Known rows, with every way that one mark hangs from another:
{Y {N {W {U D}}}}: | -4.18 |  1.18 | -1.76 | -0.37 | -0.27 | -1.69 | -3.22 | -1.19 | -1.84 | -2.32 | -1.79 |  0.73 |  2.73 | -4.39 | -1.77 | -1.80 |  3.32 | -0.34 |
{Y {N {W {T {D Q}} U}}}: | -3.01 |  1.54 | -0.04 |  0.25 |  0.90 | -5.33 | -6.25 | -0.89 | -0.82 | -0.72 | -2.70 |  1.68 |  0.61 | -2.75 | -0.16 | -2.58 |  3.87 | -1.62 |
{T {D N {Q {W U}}}}: | -0.53 |  1.41 | -3.15 | -1.51 | -1.16 | -3.26 | -3.62 | -0.51 |  2.13 |  2.19 |  0.03 | -1.86 |  1.08 | -0.60 | -0.18 | -2.50 |  4.18 | -3.72 |
{T {D {N {W U}} Q}}: | -2.05 |  2.06 | -2.75 | -1.62 | -2.17 | -4.82 | -4.13 | -0.28 |  2.81 |  0.34 |  0.76 |  1.09 | -0.45 | -1.50 |  0.31 | -3.24 |  5.32 | -4.11 |
{N {W T {U D}}}: | -2.03 |  2.87 | -2.39 | -0.96 |  1.03 | -3.28 | -4.04 | -1.71 |  0.41 | -1.41 |  0.41 | -0.21 |  4.01 | -1.88 |  0.91 | -2.86 |  6.02 | -0.57 |
{B {D N Q T} W}: |  2.01 |  1.41 |  1.92 | -4.24 |  5.93 | -3.18 | -3.68 | -0.73 |  0.01 |  2.31 |  1.21 |  0.40 |  2.26 |  0.07 |  1.66 | -2.28 |  3.67 | -6.02 |
{U {D Q}}: | -0.65 |  0.42 | -1.34 | -4.14 |  3.05 | -2.75 | -3.18 | -2.94 | -2.10 |  0.44 |  0.13 | -0.25 |  2.78 | -1.53 | -0.01 | -1.58 |  2.05 | -1.45 |
{T {D N Q}}: | -1.24 |  0.27 | -1.32 | -3.18 |  1.20 | -2.96 | -2.97 | -0.99 |  0.33 |  1.85 |  1.86 | -0.29 | -0.36 |  0.55 |  0.74 | -3.78 |  2.58 | -2.74 |
{Q {W T}}: | -0.34 |  0.40 | -1.86 | -0.12 |  0.83 | -1.04 | -2.10 | -0.58 |  0.95 |  0.68 | -0.96 | -3.23 |  1.43 |  0.96 |  2.80 | -0.60 |  2.73 |  0.27 |
{Y {N {W {U {D Q T}}}}}: | -3.13 |  2.43 |  1.15 | -0.31 |  2.74 | -5.42 | -5.80 | -0.61 | -0.67 | -0.66 | -2.27 |  0.84 |  2.21 | -3.56 |  0.17 | -1.90 |  3.27 | -2.90 |
{N {W T U}}: | -1.85 |  2.49 | -2.28 | -0.02 | -1.50 | -2.18 | -3.12 | -1.14 |  2.84 | -1.83 | -0.96 |  0.35 |  1.36 | -1.39 |  1.52 | -1.03 |  5.15 | -0.68 |
{Q {W T {U {D N}}}}: |  0.39 |  2.70 | -2.00 | -1.59 |  1.63 | -0.96 | -3.73 | -1.24 |  1.49 |  0.81 |  1.72 | -4.09 |  4.01 |  1.29 |  0.63 | -3.14 |  5.23 | -2.41 |
{N {W {T {D Q}} U}}: | -2.04 |  2.33 | -2.08 | -0.63 |  0.23 | -6.08 | -5.44 | -1.29 |  1.17 |  0.08 | -0.96 |  1.47 |  1.49 | -2.03 |  1.35 | -2.70 |  5.80 | -1.83 |
{N {W U}}: | -2.69 |  1.78 | -3.84 | -0.36 | -3.40 | -1.57 | -1.53 | -0.81 |  2.64 | -1.78 | -1.31 |  0.95 |  1.01 | -3.19 |  0.25 | -0.25 |  4.29 | -0.72 |
{Q {W T U}}: | -0.32 |  2.00 | -2.61 | -0.02 | -0.66 | -0.61 | -2.61 | -1.34 |  2.24 |  0.26 | -1.75 | -2.54 |  2.93 | -0.41 |  0.96 | -0.13 |  4.01 | -0.39 |
{T {D {Q W}}}: | -1.39 | -0.48 | -2.96 | -1.05 |  0.55 | -4.27 | -2.94 | -0.57 | -1.08 |  2.40 | -1.41 | -1.35 |  1.15 | -1.53 |  1.36 | -1.54 |  2.66 | -0.89 |
{B {D T}}: | -1.51 |  1.56 | -0.51 | -2.56 |  3.64 | -2.22 | -1.35 | -0.19 | -0.86 |  1.24 |  0.60 | -0.57 |  3.22 | -0.80 |  1.19 | -2.50 |  2.79 | -1.00 |

Rows:
| -0.57 |  3.09 | -1.35 | -2.20 |  1.71 | -5.13 | -5.83 | -2.44 |  0.58 | -1.13 | -0.61 |  0.50 |  3.15 | -1.89 |  0.64 | -1.71 |  5.58 | -2.62 | => {N {W T {U {D Q}}}}
| -3.08 |  1.98 | -0.25 | -0.07 |  1.76 | -2.42 | -4.75 | -1.43 | -1.64 | -2.34 | -1.45 |  0.04 |  3.10 | -2.59 | -0.41 | -2.59 |  4.14 | -0.29 | => {Y {N {W T {U D}}}}
|  2.08 |  2.98 |  1.15 | -4.07 |  4.53 | -2.85 | -4.08 | -1.50 |  1.37 |  1.74 |  0.37 |  1.09 |  3.67 | -1.35 | -0.20 | -1.94 |  5.01 | -6.76 | => {B {D N Q T} {W U}}
| -1.49 |  2.55 | -1.67 | -1.37 |  1.05 | -1.32 | -3.17 | -1.18 |  1.65 |  0.84 |  2.62 | -0.85 |  2.30 |  1.09 |  0.33 | -5.15 |  5.06 | -1.52 | => {W {T {D N}} U}
| -0.70 | -0.16 | -2.30 | -1.75 |  0.24 | -3.56 | -3.21 |  0.31 |  0.82 |  2.76 |  0.65 | -2.42 | -0.34 |  0.81 |  1.61 | -2.86 |  2.80 | -3.05 | => {T {D N {Q W}}}
| -0.17 |  3.15 | -1.03 | -2.96 |  2.65 | -0.31 | -3.55 | -2.39 |  1.05 | -0.24 |  2.97 | -1.91 |  3.95 |  1.17 | -0.24 | -4.22 |  4.88 | -2.15 | => {W T {U {D N}}}
| -2.45 |  3.02 | -1.33 | -1.33 |  3.39 | -2.12 | -2.50 | -1.78 | -0.12 |  0.68 |  0.94 | -0.53 |  5.41 | -1.97 |  0.52 | -3.26 |  4.13 | -0.67 | => {W {U {D T}}}
| -0.91 |  2.14 | -1.41 | -1.91 |  2.19 | -3.93 | -4.75 | -2.77 |  0.04 |  1.07 | -0.54 |  0.84 |  2.96 | -1.28 | -0.11 | -2.92 |  4.44 | -1.28 | => {W {T {D Q}} U}
| -1.44 |  1.53 | -4.17 | -1.07 |  0.03 | -0.90 | -1.96 | -1.73 | -0.57 |  0.40 | -0.79 | -2.31 |  5.19 | -2.75 | -0.79 | -1.19 |  4.11 | -0.49 | => {Q {W {U D}}}
| -0.49 |  2.34 | -2.73 | -0.84 |  1.94 | -1.69 | -3.45 | -1.97 | -0.34 |  0.39 | -0.39 | -3.02 |  5.51 | -0.95 |  0.47 | -2.00 |  4.87 | -0.28 | => {Q {W T {U D}}}
| -1.61 |  2.14 |  0.75 | -1.41 |  2.41 | -4.27 | -6.51 | -2.00 | -1.34 | -1.85 | -2.36 |  0.59 |  2.35 | -2.70 | -0.76 | -1.60 |  3.67 | -2.30 | => {Y {N {W T {U {D Q}}}}}
| -0.96 |  1.61 |  0.51 | -2.74 |  5.50 | -4.48 | -3.89 | -1.64 | -1.19 |  1.63 |  0.62 | -0.61 |  3.05 | -0.73 |  2.13 | -2.69 |  2.47 | -2.00 | => {U {D Q T}}
|  1.17 |  1.66 | -0.02 | -2.62 |  3.84 | -2.87 | -5.17 | -2.49 |  0.69 |  1.60 |  1.09 |  1.15 |  2.78 | -0.22 |  0.57 | -3.73 |  5.70 | -4.29 | => {B {W {T {D N Q}} U}}
|  0.69 |  3.00 | -0.42 | -0.94 |  0.15 | -2.98 | -3.81 |  0.15 |  4.88 |  2.20 | -0.52 | -2.81 |  0.46 |  0.88 |  1.89 | -0.81 |  3.57 | -5.07 | => {D N {Q {W U}} T}
|  1.72 |  1.37 | -1.43 | -4.69 |  2.63 | -1.69 | -3.20 | -3.59 | -1.43 |  0.20 | -2.25 |  2.63 |  4.88 | -4.49 | -2.49 |  0.44 |  4.34 | -3.99 | => {B {D Q} {W U}}
| -1.30 |  1.22 | -2.26 | -3.07 | -1.07 | -2.09 | -1.65 |  0.89 |  1.36 | -0.74 |  1.76 | -0.70 | -0.12 | -0.22 |  0.70 | -2.32 |  4.03 | -3.17 | => {B {D {N W}}}
|  1.33 |  3.25 |  0.05 | -4.35 |  3.25 | -2.26 | -5.44 | -3.16 |  1.27 |  0.31 |  1.91 | -1.29 |  3.15 |  1.13 | -0.41 | -3.07 |  4.45 | -4.20 | => {W T {U {D N Q}}}
| -0.95 |  3.60 | -0.07 | -1.01 | -0.98 | -4.62 | -4.36 |  0.43 |  5.64 |  0.18 |  0.36 |  0.00 | -1.03 | -0.02 |  2.48 | -1.64 |  4.58 | -5.33 | => {D {N {W U}} Q T}
|  0.25 |  1.91 |  0.08 | -3.10 |  2.76 | -4.93 | -5.76 | -0.91 |  1.32 | -0.14 |  2.17 | -1.41 |  0.09 |  1.75 |  2.68 | -3.32 |  4.59 | -4.07 | => {U {D {N {W T}} Q}}
|  0.48 |  1.41 | -0.97 | -1.32 |  2.46 |  0.36 | -2.57 | -3.31 |  0.49 | -0.47 | -1.07 |  1.13 |  4.25 | -2.03 |  0.55 | -0.83 |  4.75 | -1.06 | => {B {W T U}}
| -2.27 |  1.92 | -2.46 | -0.63 |  1.51 | -1.98 | -2.90 | -2.04 | -0.26 |  0.55 |  0.48 |  0.26 |  3.91 | -1.18 |  0.20 | -3.99 |  4.70 |  0.64 | => {W {T D} U}
| -0.90 |  2.98 | -1.62 | -0.72 | -1.91 | -1.62 | -3.46 | -0.36 |  4.70 | -1.31 |  1.17 | -0.79 | -0.10 |  1.05 |  1.65 | -2.18 |  5.37 | -2.75 | => {D {N {W T U}}}
